What can hang from each mark:
bini: poseb ravu
poseb: bini dorin poti tubi
dorin: poseb poti tubi
poti: dorin poseb tubi
ravu: bini dorin tubi
tubi: dorin poseb poti ravu

Each row was made from one small tree. Brackets hold a mark, then the marks that hang from it, in alphabetical order. Every link used is in the known rows. Write each row's tree.
Known rows:
[poti [poseb dorin tubi]]: [  0 -30  12  -4 -25 -16 -22  14  13   5  35 -24 -25   4   4 -12  14 -11
  -9  11   9 -49  -9  30 -21]
[bini [poseb [poti dorin] tubi] ravu]: [ -8 -47  13  -5   5   3   0  21  23   0  58 -12  -8  -6  25 -26  16 -17
 -32 -35  28 -47 -24  22 -20]
[poseb [poti dorin [tubi ravu]]]: [  5 -11   0  -6   9 -20  -6   8  36  -5  21   6 -13  17  -3 -10  36 -11
 -30  -8  23 -23 -17  14  -7]
[tubi [poti dorin poseb] [ravu bini]]: [ -9 -17 -12  -1  -3  -7  -5  16  35  -9  18  -1 -31   6  -7  -3  10  -5
 -34  24   2 -16   1  25 -27]
[poseb bini [dorin poti] tubi]: [ 18 -20   3  -5 -21 -40 -12  23   6  13  39 -17 -27  -4  12 -16  21 -36
   0   3   1 -37 -11  31 -33]
[tubi poseb [ravu bini dorin]]: [ 17  -6 -39   3  10 -22 -19   5  30 -20  -3 -10  -5   9  -3  16  11  -9
 -33  24  10 -11  16  33 -45]
[ravu bini dorin]: [ 13   1 -28  12   7 -17 -32   2   6 -17   8 -37  -6  -7 -10  15  20 -17
 -22  18  -5  -7  31  23 -43]
[ravu bini [dorin poti tubi]]: [ 27  20 -32  -1  -7 -25 -32  15   6  -7  -8 -27 -13 -28 -18  16  10 -41
 -16  32  -6 -15  31  12 -55]
[poseb bini dorin tubi]: [  8 -28   4   5 -17 -34 -10  13  10   1  43 -24 -20   8  17 -22  20 -22
  -6  -8   2 -37 -12  34 -32]
[dorin [poseb poti]]: [-11 -23  11 -18  -7 -39 -14  14   8 -11  20   0   8  -9 -20  16  13 -22
 -24  -2  -8 -21 -21  22 -33]
[tubi dorin poseb ravu]: [ 11 -10  -5 -27  -1 -10   5   7  43 -19   5   4 -16   5   7   4   5   2
 -26  10  29 -25 -14  34 -22]
[ravu dorin]: [ 16  -6 -25   3   5 -17 -26   4   3 -10   7 -28  -5  -7  -9  15  17 -12
 -15  13   7 -19  14  17 -25]
[poti dorin [tubi poseb [ravu bini]]]: [  4  -1 -15  -8  -6  -7 -16  -2  41 -21  11  -3  -9  18 -14   4  26  -9
 -38  23  27 -13  -2  33 -35]
[ravu [bini poseb] [dorin tubi]]: [  4  -2 -21  10  -1  -6 -32   6  13 -19  15 -30  -3 -25  -9  14   1 -24
 -25  23   4 -23  23  19 -59]
[ravu bini [dorin [poseb poti] tubi]]: [  7  -1 -25   0   5 -43 -24  11  15 -15   3  -9  13 -20 -24  10   5 -36
 -35  14 -11 -18   4  16 -70]
[dorin [tubi poseb ravu]]: [  6  -6  -6 -21 -20 -20   0  18  33 -19  -8   7 -17   3  -9  14   3 -21
 -23  15  19 -27 -15  25 -28]
[poti dorin]: [  8  -2  -5  -2  -1  -6 -18   8  13  -7  18 -26 -15  -1  -7   3  23 -12
 -17  10  11 -10  -4  18 -16]
[dorin poti]: [  9  -2   3 -21 -18 -22 -21  19   0  -2  11 -15 -19 -20 -15  22  21 -30
  -5  15   1 -19   4  17 -19]
[dorin [poseb poti] [tubi ravu]]: [ -5 -17   7 -17  -9 -48  10  19  30 -15   0  15  -5  -8 -15   4   6 -30
 -29   3  -1 -28 -30  13 -40]
[tubi dorin poti]: [ -3 -10   0 -22  -7  -3  -4   9  20 -10  13  -5 -18 -20  -1   4   4   0
 -14   3   8 -40   2  25 -17]
[poseb dorin poti]: [  1  -9   9   0   3 -29 -20  24  17   5  28  -4 -14   0  16   3  23 -10
 -11  -9 -11 -32  -4  26 -13]
[poti [tubi poseb]]: [ -5  -9   2 -28 -24  -6 -29   0  13 -20  14  -2   1   4 -28  25  17 -16
 -19  15  26 -35 -10  36 -21]
[ravu dorin [tubi [poti [poseb bini]]]]: [  5 -24 -18  -9 -10 -18 -40   8  -1  -5  24  -8  13  -4  -5   1  -5 -21
 -29  12  16 -46   1  38 -36]
[poti tubi]: [ -7  -8   9 -13 -22 -10 -24  -3   8 -19  15 -18  -5  -2 -25  15  25 -19
 -13  10  15 -32  -1  21 -14]
[poseb [tubi ravu]]: [  7 -30   1  -7 -17 -24   6  10  20  -7  16 -17 -25   4   4  -7  28 -12
 -13  -4  12 -35  -5  21 -16]
[tubi [poseb bini dorin] poti ravu]: [ -2 -23 -14 -10  -7 -34   5  25  36  -1  21  28 -24  17  17  -4  -2  -6
 -20   6   6 -40 -22  46 -27]
[dorin [tubi poti ravu]]: [ -2  -8  -7 -13 -21 -21   9  20  28  -9  -8  11 -28 -13  -8   3   4 -18
 -16   7   1 -43  -4  15 -20]
[poseb [poti dorin tubi]]: [  0  -5   3 -11   2 -11 -23   8  20  -4  28  -6  -3   6 -14   0  33 -17
 -25  -7  19 -24 -13  16 -12]

Write each row's tree:
[ -7 -16 -11   3  12 -11 -39   2  13 -14  36 -13  12  -8 -11  12  21 -17
 -31   3  12 -30  16  24 -45] | [ravu [bini [poseb [poti tubi]]] dorin]
[  1 -13  -8 -17 -11 -10 -23   2  20 -17  30  -4   1  20 -19   3  15 -25
 -27  11  37 -15 -28  34 -32] | [poti dorin [tubi [poseb bini]]]
[ -7 -11   9 -21 -18 -39 -11  19  14 -13   8   5   5 -18 -26  12   5 -34
 -23   2  -4 -28 -23  16 -42] | [dorin [poseb poti] tubi]
[ -4 -24   9  10  -3 -23   2  14  20 -15  33 -15 -14   8  22 -15   6 -28
 -17 -10   4 -32 -10  31 -22] | [poseb [bini ravu] dorin]
[-14 -19   4 -11 -17 -12 -24  21  15   4  24   3 -25  -5  -3   5   0  -5
 -12  20  -4 -48  -5  29 -15] | [tubi [poti [poseb dorin]]]
[  3  -1   7 -28 -34 -17 -24  26   9  -7   4 -10 -23 -21 -28  16   1 -44
  -9  31   9 -29  -8  13 -28] | [dorin [poti poseb] tubi]
[  4  -2  12 -16 -13 -15 -26 -16  15 -26  14 -31  22 -22  -8   6   6 -13
 -38  20   4 -31  13  39 -61] | [ravu bini [tubi [dorin poseb]]]
[ 26  -1 -15 -19  -8 -31 -44  -1  -9   1   1 -18  26 -31 -20  17   8 -31
 -24  32   7 -36   7  25 -52] | [ravu [dorin poseb poti] tubi]
[ 14  -7   3  -4 -11 -38 -16  24   8   4  27 -10 -25  -4   7   0  14 -34
  -3  13  -4 -22  -6  28 -30] | [poseb bini [dorin poti]]
[ -9 -27   0 -25  -9 -30   7   5  18 -17  26   7   2 -15 -15  -6 -11 -18
 -24   7   6 -34 -25  31 -49] | [tubi [dorin [poseb bini]] poti]
[ -9 -42   4   2 -15 -22  10  20  16  -1  43  -2 -21   1  28 -34   5 -24
 -14 -24   5 -65 -14  37 -23] | [poseb [bini ravu] dorin [tubi poti]]
[ -5 -21   7 -33 -23 -17  -9  12  16 -22  25  10   1   3 -15   7   4 -50
 -23   6  35 -36 -22  36 -27] | [dorin [poti [tubi [poseb [bini ravu]]]]]
[ -1 -12   7   9 -13 -24   3  17  27 -18  21 -13 -17   1  17 -20  -2 -40
 -17  -7   5 -37 -13  26 -31] | [poseb [bini ravu] [dorin tubi]]
[  2 -17  -6 -21  -8 -44   8  31  37 -18  12  25  -8  16   4   0   3 -35
 -28 -10  17 -20 -33  32 -34] | [dorin [tubi [poseb bini poti] ravu]]
[-16 -12   5 -24 -34  -8 -19  22  12 -12   7   2 -19 -17 -27  10  -8 -26
 -15  19   4 -44  -9  18 -23] | [dorin [tubi [poti poseb]]]
[  6 -32  10 -17  -1 -30   5  17  19  -6  45 -12 -10   3  20 -26  19 -22
 -19 -33  18 -34 -23  31 -31] | [poseb bini poti [tubi dorin]]
[ -2 -11   2 -19 -18   6 -37   9   9   1  22 -10  -2  -8  -9   2   6  -7
 -30  16  15 -45  -4  33 -17] | [ravu [tubi [poti dorin poseb]]]
[  0  -9 -19 -22  -8   1 -19  18  18   0  16   8 -12  -5 -11  14   7  -4
 -24  12  16 -29 -15  32 -20] | [tubi poseb [poti dorin]]
[  9 -16 -20  -6   2   0 -25   2   4 -10   6 -10  14 -20  12   0   2 -15
 -30  -5  14 -63  18  31 -21] | [bini [ravu dorin [tubi poti]]]
[ -9 -29  25 -12 -14  11 -21   1   9 -21  35 -23  13 -18  15   4   3 -17
 -30  -7  23 -53   2  35 -21] | [bini poseb [ravu tubi]]
[ -2 -37  10  -8 -11 -39  -5  24   5  -4  45  -9 -11   8   7 -14  26 -32
 -14 -31   6 -28 -21  28 -27] | [poseb bini poti tubi]
[  4 -27  10 -28 -33 -17 -22  22   0   3  27 -18 -24 -13 -19   3  16 -33
  -6  17  14 -37  -9  21 -22] | [dorin [poti [poseb tubi]]]
[  7 -25  13 -11 -18 -15 -23  21   9  18  46 -16 -25 -24  14  -5  16 -18
   0  10   8 -55  -6  27 -30] | [bini [poseb [dorin poti] tubi]]
[ 29  13 -28 -11  -8 -24 -27  17   4   0  -9 -16 -13 -29 -18  13   8 -39
  -9  26   7 -27  13   7 -39] | [ravu [dorin poti tubi]]
